Each row was made from one small tree. The marks that hang from a mark follow it in brackets, in alphabetical order. Every link used is in the known rows. Write each row's tree.
Known rows
bamar{bonen{ladam pivot{rifu}} ranape}: [ 0.00  1.10 -1.53 -2.94  1.33  0.93  1.33  2.59  2.59  1.46 -4.45 -3.29
  3.70 -0.38  1.72  1.27  1.32  2.83  2.69  4.00  0.36 -2.36 -2.08 -1.81]
ladam{bonen{bamar} pivot}: [-2.16  4.62  0.13 -0.78  1.66  0.82  2.35  2.34  2.63 -1.96 -0.77 -4.92
  1.23 -3.55 -0.26 -4.09  1.10  1.17  3.24  2.85  0.36  3.40 -2.15 -5.88]
lupi{riduf{rifu{pivot{bonen{ladam}}}}}: [ 0.37 -0.08  1.57  2.37  1.38  1.27  3.16  1.87  3.52 -0.02  1.10 -2.48
  0.28 -1.49 -0.66 -3.07 -2.25  1.87  2.61  2.27 -1.57 -0.16 -1.37 -0.91]
lupi{riduf{rifu{pivot{ladam}}}}: [ 0.71  0.20  1.30  2.43  1.54  1.37  3.30  1.31  4.04 -0.33  1.04 -2.06
  1.09 -1.28 -0.84 -2.94 -2.67  1.80  2.81  1.54 -2.19  0.29 -1.71 -0.82]
pivot{ladam{bonen}}: [-0.88  2.80  1.50 -0.16  2.54  1.85  2.53  1.79  2.60 -1.84 -1.22 -2.41
  2.39 -1.88 -0.87 -1.99 -0.61  1.50  2.92  2.02 -1.25  2.45 -0.51 -4.78]
lupi{riduf{rifu{pivot{bonen}}}}: [ 0.16  0.05  1.19  2.58  1.86  1.05  3.40  1.29  3.86 -0.04  1.38 -2.52
  0.86 -1.83 -1.03 -2.81 -2.45  2.10  2.94  2.07 -1.69  0.12 -1.81 -0.93]
bamar{bonen}: [-0.96  0.22 -0.99 -0.05  1.09  1.76  2.01  0.83  3.80  1.28 -2.46 -3.74
  2.32 -2.08 -0.64  0.88 -0.79  3.71  4.78  2.81  1.23  0.61 -3.03 -3.18]
riduf{rifu{lupi pivot}}: [ 1.75 -0.48  1.18  3.33  2.14  2.78  2.57  1.94  2.88 -1.11 -0.67 -4.53
  0.02 -3.06 -2.08 -3.92 -2.97  0.60  2.50  1.99 -2.66 -1.44  0.57 -0.76]
ladam{bonen{pivot{rifu}}}: [-1.10  3.24  0.36 -0.07  3.11  1.89  1.29  2.03  2.69 -2.20 -0.52 -3.47
  1.44 -1.96 -0.26 -2.40  0.24  1.24  3.16  3.80 -0.34  1.17 -0.68 -4.64]
ladam{pivot{bonen}}: [-1.25  2.85 -0.30  0.20  1.62  0.32  3.34  1.86  2.56 -0.76 -0.48 -3.57
  1.53 -4.37 -0.23 -1.17  0.39  1.70  3.19  2.26  0.39  1.96 -1.96 -4.90]
pivot{bonen{bamar{ranape}} ladam rifu{lupi riduf}}: [ 0.92  2.90  1.77 -1.38  8.08 -1.19  1.85  3.30 -1.05 -3.41 -1.05 -2.14
  3.80 -4.32 -4.54  0.29  1.81 -1.56 -0.10  4.52 -1.78 -0.19  6.66 -2.52]
riduf{rifu{lupi pivot{ladam}}}: [ 2.19  0.29  1.63  2.49  2.64  2.63  2.88  2.28  2.31 -1.40 -0.82 -3.93
  0.42 -2.96 -2.04 -3.75 -2.77 -0.15  1.93  1.66 -3.26 -1.02  1.39 -0.81]
ranape{bamar}: [-0.56 -1.29  1.66  0.89  0.40  1.93  1.94  0.09  4.19 -0.38 -1.65 -3.23
  1.30 -2.10 -2.05 -1.32 -0.69  2.92  3.97  1.97  2.08  0.97  0.09 -3.60]
ranape{bamar{bonen{ladam pivot{rifu{lupi{riduf}}}}}}: [ 0.18 -0.54  0.91 -1.25  1.43  1.77  1.34  1.56  3.16 -0.26 -1.89 -2.85
  1.19 -1.35 -1.19 -0.05  0.68  1.40  3.02  2.72  2.42 -0.28  1.56 -1.79]
pivot{bonen{bamar} ladam rifu{lupi riduf}}: [ 1.09  3.09  2.29 -0.88  8.09 -0.68  1.71  3.42 -1.19 -3.85 -0.47 -2.17
  2.53 -4.93 -5.10  0.07  1.37 -2.06 -0.05  4.75 -1.28  0.57  7.48 -3.06]
ranape{bamar bonen{pivot{ladam}}}: [-0.28 -0.10  2.49 -2.81  1.60  1.66  0.77  1.63  2.66  1.14 -0.84 -2.94
 -0.08 -2.12 -0.44 -0.63  0.99  2.14  3.08  2.29  1.77  0.02  3.57 -2.31]
ladam{pivot{rifu}}: [ 0.08  3.81 -0.39  0.58  1.78  0.58  3.00  1.85  3.65 -1.84 -0.85 -3.06
  1.44 -4.16 -0.65 -1.32  0.53  1.47  3.58  2.05  0.10  1.84 -1.48 -4.49]
bonen{bamar{ranape} ladam{pivot{rifu{lupi{riduf}}}}}: [-0.10  1.52  0.40 -1.55  1.54  0.62  1.54  4.03  2.30 -1.02 -2.53 -3.39
  1.89 -2.30  0.08 -2.20  1.07  0.92  1.55  3.87  0.81 -0.87  0.76 -3.06]
pivot{ladam{bonen{bamar{ranape}}} rifu{lupi riduf}}: [ 0.67  3.77  1.65 -0.22  6.46 -0.11  1.32  2.72  0.64 -4.09 -0.63 -2.29
  2.98 -2.91 -3.70 -1.78  1.09 -1.07  1.07  3.24 -2.47  0.74  4.79 -2.58]
rifu{pivot{bonen} riduf}: [ 0.62 -0.23 -0.01  3.11  2.37  0.44  1.80  0.47  1.32 -0.80  0.32 -3.65
 -0.10 -2.50 -1.75 -2.86 -0.98 -0.07  1.32  2.49 -1.51 -0.75  3.07 -1.73]
riduf{rifu{lupi pivot{bonen{bamar ladam}}}}: [ 1.61 -0.14  1.95  1.99  2.97  2.42  2.47  3.19  1.22 -1.08 -1.04 -4.97
 -0.36 -3.55 -2.29 -4.01 -2.04 -0.26  1.28  3.27 -2.12 -1.48  2.27 -1.20]
pivot{bonen rifu{lupi riduf}}: [ 0.37  1.38  0.88  2.00  6.43 -0.28  1.67  2.05  0.71 -2.87  0.60 -2.58
  1.64 -4.68 -4.19  0.13  0.42  0.00  2.09  3.98 -0.81 -0.40  4.49 -2.43]

Write each row's tree
[-0.83  2.68  0.75 -0.50  4.29  1.48  0.11  2.61  1.50 -2.91 -0.41 -4.30
  1.24 -2.40 -1.80 -3.01  0.45 -0.01  2.04  5.12 -0.23  0.53  2.19 -4.18] : ladam{bonen{bamar pivot{rifu{lupi riduf}}}}
[-0.68  1.79 -1.68 -2.07  0.41  0.28  2.60  2.22  3.18  1.58 -4.22 -3.59
  3.65 -1.33  1.56  0.69  1.55  3.49  3.45  2.45  0.32 -0.81 -3.69 -2.32] : bamar{bonen{ladam{pivot{rifu}}} ranape}
[-0.24  1.10  1.83 -1.41  1.96  1.18  0.38  3.89  1.84  0.53 -0.42 -3.94
 -1.41 -3.68 -0.66 -1.91  0.83  1.73  2.71  3.78  1.11 -0.54  3.87 -2.50] : ranape{bonen{bamar ladam{pivot{rifu{lupi riduf}}}}}
[ 0.50 -1.72 -1.48  4.27  2.60  2.60  1.89  0.87  4.16 -1.46  1.05 -2.69
  0.88 -1.41 -0.73 -2.74 -2.69 -0.53  2.92 -0.04 -0.86 -1.61  1.45  0.06] : rifu{lupi{riduf} pivot}
[ 0.02  0.11  0.62 -1.44  1.53  1.49  1.56  0.69  3.41 -0.04 -2.61 -3.38
  1.82 -2.02 -1.68  0.26  0.81  2.14  3.53  2.93  2.45  0.47  0.51 -2.94] : ranape{bamar{bonen{pivot{rifu}}}}
[-0.79  0.00  2.78 -1.84 -0.47  1.51  1.46  2.27  3.14  1.50 -0.93 -3.56
 -1.62 -2.88  0.14 -1.97  1.29  2.89  3.60  1.60  2.57  0.66  2.31 -2.72] : ranape{bamar bonen{ladam{pivot}}}
[-0.98  0.85  1.85 -1.95  0.58  1.75  0.77  3.76  2.55  1.54 -1.15 -4.17
 -1.25 -3.22  0.51 -2.03  0.52  2.82  3.25  3.70  1.69  0.14  1.68 -3.52] : ranape{bonen{bamar ladam{pivot}}}
[ 0.90  1.74  0.03 -2.96  5.23  0.69  0.53  3.34  1.46 -2.09 -2.11 -2.48
  4.11 -1.60 -1.22 -0.25  0.67 -0.67  0.57  4.79 -0.56 -1.79  3.21 -2.33] : bonen{bamar{ranape} pivot{ladam rifu{lupi{riduf}}}}
[ 1.16  0.68 -0.20  0.91  3.68  1.46  0.06  1.99  2.32 -2.19 -0.26 -2.79
  1.15 -2.30 -1.59 -0.57 -0.74  0.09  2.18  4.27 -0.56 -1.85  2.89 -2.22] : bonen{pivot{rifu{lupi riduf}}}
[ 1.37 -0.37 -0.60  2.61  3.24  3.07  1.98  1.58  2.63 -2.18 -1.05 -2.87
  1.32 -2.18 -1.14 -2.50 -2.00 -1.65  1.85  0.09 -1.58 -1.09  3.31 -1.18] : rifu{lupi pivot{ladam}}
[-1.32 -0.89  0.14 -0.57  0.34  1.12  1.41  1.87  3.74  2.31 -2.16 -3.22
  2.21 -1.04  1.42 -0.67 -0.12  4.75  3.97  2.20  0.04 -1.80 -1.63 -2.00] : bamar{ranape{bonen{ladam}}}
[ 0.44  0.32  1.45 -1.02  2.23  1.88 -0.44  3.59  2.00  0.61  0.04 -2.99
 -1.46 -2.32  0.27 -0.85  0.14  1.64  2.71  3.89  0.33 -2.20  4.20 -1.58] : ranape{bonen{ladam pivot{rifu{lupi riduf}}}}
[ 0.32 -0.05  1.76  1.81  1.70  1.25  2.87  2.22  3.19 -0.05  0.88 -2.80
  0.37 -1.68 -0.92 -3.25 -2.11  1.64  2.20  2.96 -1.20 -0.14 -0.75 -1.21] : lupi{riduf{rifu{pivot{bonen{bamar ladam}}}}}
[ 0.19  1.78  1.32 -0.92  1.59  1.51  1.38  4.22  2.29 -1.71 -1.63 -3.46
  0.15 -3.08 -0.76 -2.49  0.42  0.26  1.68  4.25  1.42  0.20  1.96 -3.93] : bonen{bamar ladam{pivot{rifu{lupi{riduf}}}}}
[ 1.42 -1.95 -0.92  5.02  2.54  1.64  0.67  0.56  2.38 -1.86  0.62 -3.86
 -0.24 -2.07 -2.32 -3.32 -2.40 -1.19  1.87  1.06 -1.96 -2.44  4.43  0.14] : rifu{lupi pivot riduf}
[ 0.81 -1.51 -0.72  3.16  4.34  0.45  0.78  1.27  0.50 -1.71  0.09 -4.43
  0.86 -2.88 -2.83 -2.88 -0.90 -1.73  0.61  2.45 -1.67 -2.50  5.67 -0.09] : rifu{lupi pivot{bonen{bamar{ranape}}} riduf}
[-1.22  5.59  0.07 -0.53  4.04  0.56  2.17  3.10  2.06 -3.71 -0.47 -4.54
  1.47 -4.43 -1.56 -3.68  1.85 -0.33  2.74  2.93 -0.03  2.92  0.26 -5.03] : ladam{bonen{bamar} pivot{rifu{lupi}}}
[ 0.27  0.48  2.31 -2.51  3.35  1.22  0.78  1.97  2.62 -0.07  0.23 -2.10
  0.27 -2.35 -1.18 -0.32  1.24  1.16  2.82  2.01  1.45 -0.21  4.90 -1.21] : ranape{bamar bonen{pivot{ladam rifu{lupi{riduf}}}}}
[-1.40  2.59 -0.11 -1.09  4.26  1.06  0.73  2.65  2.29 -2.28 -0.67 -3.75
  2.92 -1.49 -0.63 -2.59  0.79  0.70  2.34  4.33 -0.23  0.10  0.28 -3.48] : ladam{bonen{bamar{ranape} pivot{rifu{lupi{riduf}}}}}
[ 0.58  0.04 -0.47  2.40  4.86  1.72  2.84  1.85  2.00 -2.19  0.90 -1.89
  1.73 -2.26 -1.13 -1.90 -1.41 -2.15  1.24  0.20 -1.67 -0.63  3.54 -0.47] : rifu{lupi{riduf} pivot{bonen ladam}}
[-0.29 -0.99  2.80 -2.54  0.07  2.38  0.14  2.48  2.68  1.63 -1.20 -3.39
 -1.62 -1.76  0.47 -1.32  0.90  2.47  2.89  3.07  2.63 -0.96  3.56 -2.26] : ranape{bamar bonen{ladam pivot}}
[-0.46 -0.29 -0.22 -1.20  1.85  1.19  0.71  2.56  2.94  1.31 -1.90 -3.10
  2.13 -1.22  1.37 -0.26  0.45  3.16  3.14  2.74 -0.26 -2.84  0.34 -1.35] : bamar{ranape{bonen{ladam pivot{rifu{lupi}}}}}
[ 0.14  1.44  1.73 -0.25  6.16  0.76  1.69  4.28  0.73 -2.67 -0.41 -2.38
  1.33 -4.11 -3.02 -0.44  0.90 -0.56  1.33  4.99  1.00 -0.38  4.62 -2.93] : pivot{bonen{bamar ladam} rifu{lupi{riduf}}}
[-0.40  2.38  0.94 -1.30  5.81 -0.27  2.30  2.71  1.12 -1.68 -2.05 -3.11
  3.45 -4.24 -2.79  0.25  1.66  1.52  2.02  5.22  0.71  0.29  1.81 -4.39] : pivot{bonen{bamar{ranape}} rifu}
[ 0.58  0.44  2.55 -2.33  3.29  0.99  0.30  1.90  1.98 -0.18 -0.11 -2.58
 -0.16 -2.67 -1.73 -0.48  1.43  0.93  2.47  2.53  1.03 -0.58  6.04 -1.33] : ranape{bamar bonen{pivot{ladam rifu{lupi riduf}}}}
[ 0.03  0.44  1.69 -2.42  2.89  1.98 -0.52  4.33  1.95  0.62 -0.35 -3.16
 -0.99 -2.39  0.05 -1.16  0.48  1.29  2.39  4.79  1.42 -1.81  4.35 -1.95] : ranape{bonen{bamar ladam pivot{rifu{lupi{riduf}}}}}
[-0.68  1.38 -0.59 -1.02 -0.23  1.72  2.27  2.30  3.17  1.13 -2.90 -3.81
  1.10 -2.19  0.72 -0.01  0.19  2.74  3.82  2.78  1.30  0.60 -2.63 -3.49] : bamar{bonen{ladam{pivot}}}
[ 1.56  1.01  1.60  1.44  3.15  2.12  2.72  2.66  1.85 -1.55 -1.37 -4.57
  1.27 -2.59 -1.97 -4.47 -1.81 -0.22  1.43  2.16 -3.46 -0.90  1.26 -0.90] : riduf{rifu{lupi pivot{ladam{bonen{bamar{ranape}}}}}}
[-0.96  0.02 -0.33 -1.62  1.61  0.82  1.35  1.67  3.28  1.88 -1.84 -2.96
  3.12 -1.04  1.45 -0.06  0.10  3.87  3.46  2.30 -0.65 -1.73 -1.12 -1.99] : bamar{ranape{bonen{pivot{ladam}}}}
